Each row was made from one walk, in order. Every step used is in the known rows, and no mark comes twice. Write each row's walk.
Known rows:
volu, gufe, zavib, rekabu: [ -7   0  18   1 -11 -23   6  25  20 -21  -6   4 -11   4 -11  23  -8  -6
 -11  23 -16  11  18  -6  -2 -16]
muno, zavib, rekabu, kunin, ledel: [ -8   6 -26  -5 -26   2 -14  27  -3 -18  -3  29 -36   9   8   0   5   6
 -16  12   4  -5  25 -24  12 -16]
gufe, volu, ledel, kunin: [ -4  15 -38  -2 -12  -2   6  35   4  -3  -3  10  22 -23  23   8  12 -16
 -25 -14  -2   9   6   2   3  -2]
volu, gufe, zavib, rekabu, kunin, ledel: [-17   7 -14  -9 -38   4 -16  15   4 -23  -6  35 -26   2   8  -3   6   5
 -19  10  -6  -6  33 -22  12 -13]
kunin, ledel, zavib, rekabu: [ -8   4  -7  -5 -16  -5  11  24  14 -31  -1  32 -21  24  -5  -4   9   7
 -10  11  -5   7   9  -8   6 -10]
gufe, zavib, muno: [-14   7  33  -7  16  -8  16   4  -7 -16   1  -1  -3 -16   7  18   3  -2
  26  -3  -3 -17  27  -9   7   1]
rekabu, zavib, gufe, volu, ledel: [-16   3  -2  -9  34 -11  -8  49  24  -8   5  11  30  -1   5  39   4 -24
   4 -13  46  19  15   7   8   9]
volu, gufe, zavib, muno, detuzi: [ -8   1  29   5   8  -4   4  24  -2  -3  -1  15  10  -9 -20 -11  20  15
  16  25   5  -8  11  14   9  14]
kunin, rekabu, zavib: [  5 -16  -1 -11 -28   6 -12 -10  -8 -29   8  -4 -20   8  -3  14  -9  -9
 -18 -18  58   1   9  -2  -5   2]
ledel, zavib: [ -6   3   2 -10   2  11   9  11   6 -13   6  24   6  12   3 -20  19   5
   7  -6   7   0  -6  -1   6   8]
rafi, detuzi, muno, zavib: [ 20   6  -3   4  19   9   3  47  -6   5   1 -18 -32   7  -4  -4  -2  -2
  17  34  20  -2  -9   0 -12  -4]
zavib, muno, detuzi: [  3  -1  16   8  10   0   9  19  -9   1   3  12   9   0 -19 -17  22  20
  18  21   6  -9   4  15   9  15]
kunin, rekabu, zavib, muno: [  1  -2  15 -12 -11   6  15 -13 -19 -30  14  -5 -17   3   2  10   2  -3
   8 -14  30 -13  27  -6   5   7]
volu, gufe, zavib: [-19   2  26  -5  -6  -6  -9   9  16  -7  -8   6   4 -18  -2  11  -3 -10
  -2   9   0   0  13  -3   1  -3]
gufe, volu, ledel, kunin, rekabu, zavib: [  3  -9 -19 -12 -31   6  -8   9  -4 -29   5   2  -7  -4   7  21  -3 -18
 -31 -26  58   7  12   0  -2   2]
zavib, ledel, kunin: [  6   8 -20  -6 -10   3   2  21  -2 -17  -2   6  22 -22  31 -18  11   0
 -18   4 -19  -5  -2  -8   7 -12]
kunin, ledel, zavib: [-22   9  -9 -13 -11  18  -1   9   9 -23  -1  48 -10  13   6 -26  22   8
   1  -6  15  -6  -2  -6  12   6]
zavib, gufe, volu, ledel, kunin: [ -6  11 -35  -2  -3  -4   3  40   0  -9   0  13  22 -23  22   5   9 -14
 -24 -14   6  16   5  -2   5  -2]
gufe, zavib, muno, detuzi, rafi: [ 12   6 -10   7  16  -4  12  20  -6 -15  -5   8 -33 -16 -42 -10   2   8
  28  25  -3 -11  -6  17   7  22]
detuzi, muno: [ 14   5   0  -3   0   4  13  19 -20  -1  -1 -11 -24   1   2  -9  12   7
   5  16 -32  -4  -2   4 -15   4]
rekabu, zavib: [ -3  -8   2  -9 -10   7  -2  -2   4 -28   8   3  -3  13  -8  18  -5 -10
   5  -2  53   0   0   1  -7   4]
ledel, zavib, muno, detuzi: [ -1   0  18   3  11   5  13  24  -7  -6   6  22  11   5 -17 -26  31  22
  21  17   9  -8   1  15  11  19]
ledel, zavib, gufe, volu: [-21 -14  23  -6  49   4  11  42  14  -3   1  33  30  -3  -1  18  12  -2
  -9  -9  28  16  -5  -7   8  12]
rafi, detuzi: [  4   6   9   1 -11  27   2 -14   7  -3  -5  -8  16  11  -4 -22 -16  -6
  10   4  40  -5   8   7   0   2]
rafi, detuzi, muno, zavib, ledel, kunin, rekabu: [ 24  -1 -19  -5 -27   9 -10  19 -22 -13  -3 -16 -21 -16  26 -24  -1   1
 -37  -5   4  -2  10  -6   4 -10]

Write each row's walk:
[-15   6  -4  -5  38 -13  -8  49  22   2   3  11  30  -6   7  31   5 -21
   2 -13  28  19  15   8   9   7] -> zavib, gufe, volu, ledel
[ 19   4 -26  10   8   1   5  17  -1  -8  -5   9 -34  -8 -46 -19   0   8
  16  25  -1  -3 -19  22   2  21] -> muno, detuzi, rafi
[ 14   6  14  -7  41   5  -8  55  14  -7   2 -12   7   1  17  -3   7   0
  25  37   6 -14  -2  -2   5  -9] -> rafi, detuzi, muno, zavib, ledel
[-14   7 -23  -9 -32  14 -19   4  -7 -13  -4  33 -22   1  14 -12   9   8
 -12  -3   3 -12  24 -20  13  -6] -> rekabu, kunin, ledel
[-16   5 -15  -9 -31  -1 -17  19   1 -24  -8  33 -28   2  10   3   3   6
 -16   5   0  -7  31 -24  11 -16] -> gufe, zavib, rekabu, kunin, ledel
[  1  -5  18   3   6   3   8  17  -7 -13   7  13   8   6 -24  -7  19  14
  20  20  31  -8   5  15   5  17] -> rekabu, zavib, muno, detuzi
[ 11   9 -27   1   2  10  13  20 -11 -21   1  27 -38  -5 -35 -29  15  15
  22  21  -1 -15  -1  11  14  25] -> rekabu, kunin, ledel, zavib, muno, detuzi, rafi
[ 15  -5 -28  -1 -46   3  -8  -6 -28  -8  -3  -7 -26 -19  18 -18  -2   2
 -51 -26  -2   6   9  -8   2  -7] -> ledel, kunin, rekabu
[ 17   6 -19   9  13   0  17  15  -9 -13   0   7 -34 -10 -44 -18   5  10
  26  24  -6 -10 -10  20   7  25] -> zavib, muno, detuzi, rafi
[ -6  -2  29   6  15  -7   2  27  -4  -4  -3  14   9  -9 -17  -6  18  16
  22  21  10 -10   9  11   8  12] -> gufe, zavib, muno, detuzi
[ 22  -5 -10  -1 -13  -9   5  49 -17  -5   9 -11 -27  13   8   8   6   7
 -10  20 -18   5  25 -22  -1 -17] -> detuzi, muno, zavib, rekabu, kunin
[ -8  14  -9 -12   4   2   2  28  16 -14   9  21  15  13  10 -12  21  -6
  15 -15  16   6   5   8  10  10] -> volu, ledel, zavib
[ -5   2   9   0  -1  10   7  26 -11 -11   6  35   5   6 -11 -32  35  25
  15  15  10 -12  12   6  16  16] -> rekabu, kunin, ledel, zavib, muno, detuzi
[  3   1   5 -11 -20   8  18 -13 -25 -34  13  -5 -19  -4   8   4   4  -2
  -1 -16  25 -12  25  -7   4   5] -> ledel, kunin, rekabu, zavib, muno
[ 18  -4 -22  -4 -23  -1 -15  18 -17 -11  -1  -8 -18 -20  28 -14   0   1
 -42 -12   1   1   7 -10   8 -13] -> muno, zavib, ledel, kunin, rekabu
[  2  12 -37  -2   6  -6   5  60  -6  -6   0   8   4 -22  22   6  12 -13
 -21  -1   3  15   0  -2   0  -4] -> detuzi, muno, zavib, gufe, volu, ledel, kunin
[ -7   8  -7  -5  46 -15  -6  71  17   3   3   4  15  -4   6  33   8 -19
   6   0  25  19  10   7   4   7] -> detuzi, muno, zavib, gufe, volu, ledel
[-13  -5   2 -11  30  -5  -7  41   1 -24  14  27  10   9   4 -20   5   1
   9  -8  38  21   1  -4  12   6] -> volu, ledel, zavib, gufe
[ -2   6  11   2  12   2   9  32  -2  -6   7  21  17   7 -15 -23  32  16
  24  14  12  -5   7  18  14  20] -> volu, ledel, zavib, muno, detuzi
[  6  -2  -8 -10 -12  -4   9  43   3 -11  10  11  10  15  14  10  17   1
 -12  -3  -8   8  34 -17  10  -7] -> gufe, volu, ledel, zavib, rekabu, kunin
[  8  -9   6   1  41  -1  -6  53 -15 -10   8  -2 -23   5  -6 -14 -11   5
  12  24  40  15  -9 -10  -3  -3] -> rafi, detuzi, muno, zavib, gufe
[ -4   6  -2  -4   5 -15  18  44  26 -20   3  19   5  22  -3  19  12  -6
  -5   5  -1  17  13   1   5  -5] -> gufe, volu, ledel, zavib, rekabu
[ 15  -5 -20  -6 -32   2 -13   4 -18 -13  -2  -6 -12 -21  27 -18   1   2
 -44 -19  -8   1  12  -9   8 -10] -> zavib, ledel, kunin, rekabu
[-12   1  -3  -9  25 -11 -13  45  17  -8   5   8  20  -3   7  36   1 -23
  -7 -20  48  21  19   6   7   8] -> kunin, rekabu, zavib, gufe, volu, ledel
